Known rows, with every step that occurs:
c -> n -> z: [ -1 -21   6  -1 -42   7   4  13 -20   5  42  -6  -7 -16  29   5  -2 -23
  14  -4]
c -> h -> j -> n -> z: [-30 -28 -61  16 -35  14   9  30 -23 -32  62 -58  38  28  65 -59 -22 -12
 -48  11]
k -> h -> c -> n -> z: [-40 -40 -26  -8 -40  14  30  74 -18 -28  29   8 -49  -3  87 -10  47 -29
  60  -5]
z -> h: [  9  13  -2  13  10 -21   0  24 -27  22 -23  39   0  11   2 -17 -35  -7
   4  14]
h -> c -> n -> z: [-22 -25 -27 -33 -63  18  34  32   5 -10  24  -7  -7   1  69   2  22 -32
  49   5]
c -> n -> z -> h: [  9  -8   2  15 -35 -16   3  39 -50  27  19  31 -12  -5  31 -10 -35 -31
  16  11]
z -> h -> c: [-14  11 -38 -21 -12 -13  30  43  -1   4 -38  35   1  28  39 -20 -11 -19
  40  21]
u -> z -> n: [ 18  31 -19  56  41  24  15  -9  28   8  -8  13  34 -44  17  39 -31  40
  26 -30]
c -> n -> k -> h -> j: [-19   0   2  15  34  28   7  11   1  31  -6  12 -86  15  55 -18  22  -8
  61  34]
c -> h -> j -> n: [ -2 -22 -54  40 -12 -11 -24  16  -6 -25  40 -21   7  -2  39 -73 -22   5
 -37  47]
c -> h -> j -> n -> k: [-13   3 -67  -4 -14  24   8   9  11   7  25 -21 -15  31  42 -61 -10   9
  -9  38]
k -> c -> n -> z: [-20 -47  10 -27 -21  19  11  39 -20  16   0   5  -4 -37  60   1  22 -51
   1 -13]
u -> z -> n -> k: [  5  60 -28  17  38  64  42 -14  44  40 -24  11  11  -8  17  53 -24  45
  59 -36]
h -> j -> n -> k: [-30  30 -45  16  -9  31  30  -5   0  27   3 -36  10  44  19 -17 -10 -10
  13  37]
u -> z -> n -> k -> c: [-14  33 -26 -14  61  74  48  11  45  53 -67  20  19 -32  48  52   3  15
  42 -47]
u -> z -> h -> j -> n: [ 10  25 -22  93  25   0  19   7 -31  -4 -39 -16  79  10  42 -30 -63   4
  18  38]
j -> n -> z -> h: [-20   8 -38  41 -49 -17  26  66 -75   5  28   1  50  19   9 -20 -40 -27
 -17   6]
n -> k -> c -> h: [-15 -26 -28 -90  12  40   7  36  24  26 -34  24 -44   3  62 -36  30  -4
  -4 -19]
u -> w: [ 22  43  17   5   5 -12 -12  20 -11 -27 -12  21  54  28  12  32  11 -29
  17 -14]
h -> j -> n -> z: [-44  -1 -41  36 -29  22  34  13 -31 -12  37 -72  63  39  39 -12 -19 -32
 -27  14]
n -> k -> c -> h -> j: [-29 -20 -34 -83  44  58  19   7  39  26 -49 -11 -26  33  90 -44  22 -20
  -8   4]

Rows:
[ 14  -6 -24   1 -29 -32   6  43  -2  15 -18  66 -37 -15  42 -29 -12 -21
  63  53] : z -> h -> c -> n
[-16  49 -43  -7  19  33  26   7  31  59   8  30 -35   1 -11  35 -11  19
  29 -13] : z -> n -> k
[-43   6 -78   9 -70  -6  56  84 -46 -11  12  -4  52  33  51 -26 -17 -37
  19  13] : j -> n -> z -> h -> c
[-16 -48 -50  11   8  -4 -15  41  -2 -16  -4 -13  16 -20  72 -76   2 -22
 -51  34] : k -> c -> h -> j -> n
[-45 -54 -59 -11 -16  25  16  54 -23 -18  19 -49  44   6  97 -63   5 -42
 -60   0] : k -> c -> h -> j -> n -> z
[-30  -1  -7 -73  17  49  34  18  16  43 -58  11 -16  13  34  10  34 -27
  18 -19] : n -> k -> c
[-18  -4 -62 -53  31  36   6  47  40  50 -13  53 -55 -29  48 -13   9   9
  -9 -25] : z -> n -> k -> c -> h
[  2 -23 -27 -13  24   8 -14 -12  23 -16   8 -20 -12  19  55 -55 -16   4
 -26  20] : c -> h -> j
[ 10 -42  16  -7   2 -12 -20  25  -1  19 -23  41 -36 -62  37 -11  21 -31
   8  21] : k -> c -> n
[-19   8  -9  -9 -13   6  30  40 -44  16   0   0  30  38  27  -5 -34 -28
  -5 -20] : n -> z -> h
[-32  -4 -38  32 -60   7  25  41 -47 -14  49 -37  48   7   9  -3  -9 -16
 -22 -10] : j -> n -> z
[-32  -9 -31  85  17 -12   1  40 -41 -23  19 -19  -6   6  35 -39   7  -7
  -5  34] : k -> h -> j -> n
[-52  35 -74 -10  19  40  53  65  33  27  -2  43 -72  13  47  21  37  13
  76 -19] : z -> n -> k -> h -> c
[-52   8 -71   6 -37  21  50  81 -13 -11   1  13 -45  27  46 -19  52  -1
  63  13] : j -> n -> k -> h -> c
[-14 -26 -56 -40 -23  19   3  62  -3  13  -6  26 -27 -15  46 -52  25  -5
 -16   6] : j -> n -> k -> c -> h
[-40  21 -42  -1  23  21  38  41 -28  58 -66  13  19  32  49 -35 -20 -46
   7  42] : z -> h -> j -> n -> k -> c
[-42   5 -46 -40 -36  15  61  58 -17  -1 -16  -2  36  52  62  -6  -8 -41
  30 -12] : n -> z -> h -> c
[-45  16 -12  -6  50  54  33  10   4  18 -25 -20 -46  58  51 -11  23  -6
  37   4] : n -> k -> h -> j
[ 11  28   5  43  60  23  29 -21   1   6 -67 -16  61  29  57 -11 -55   2
  29  12] : u -> z -> h -> j
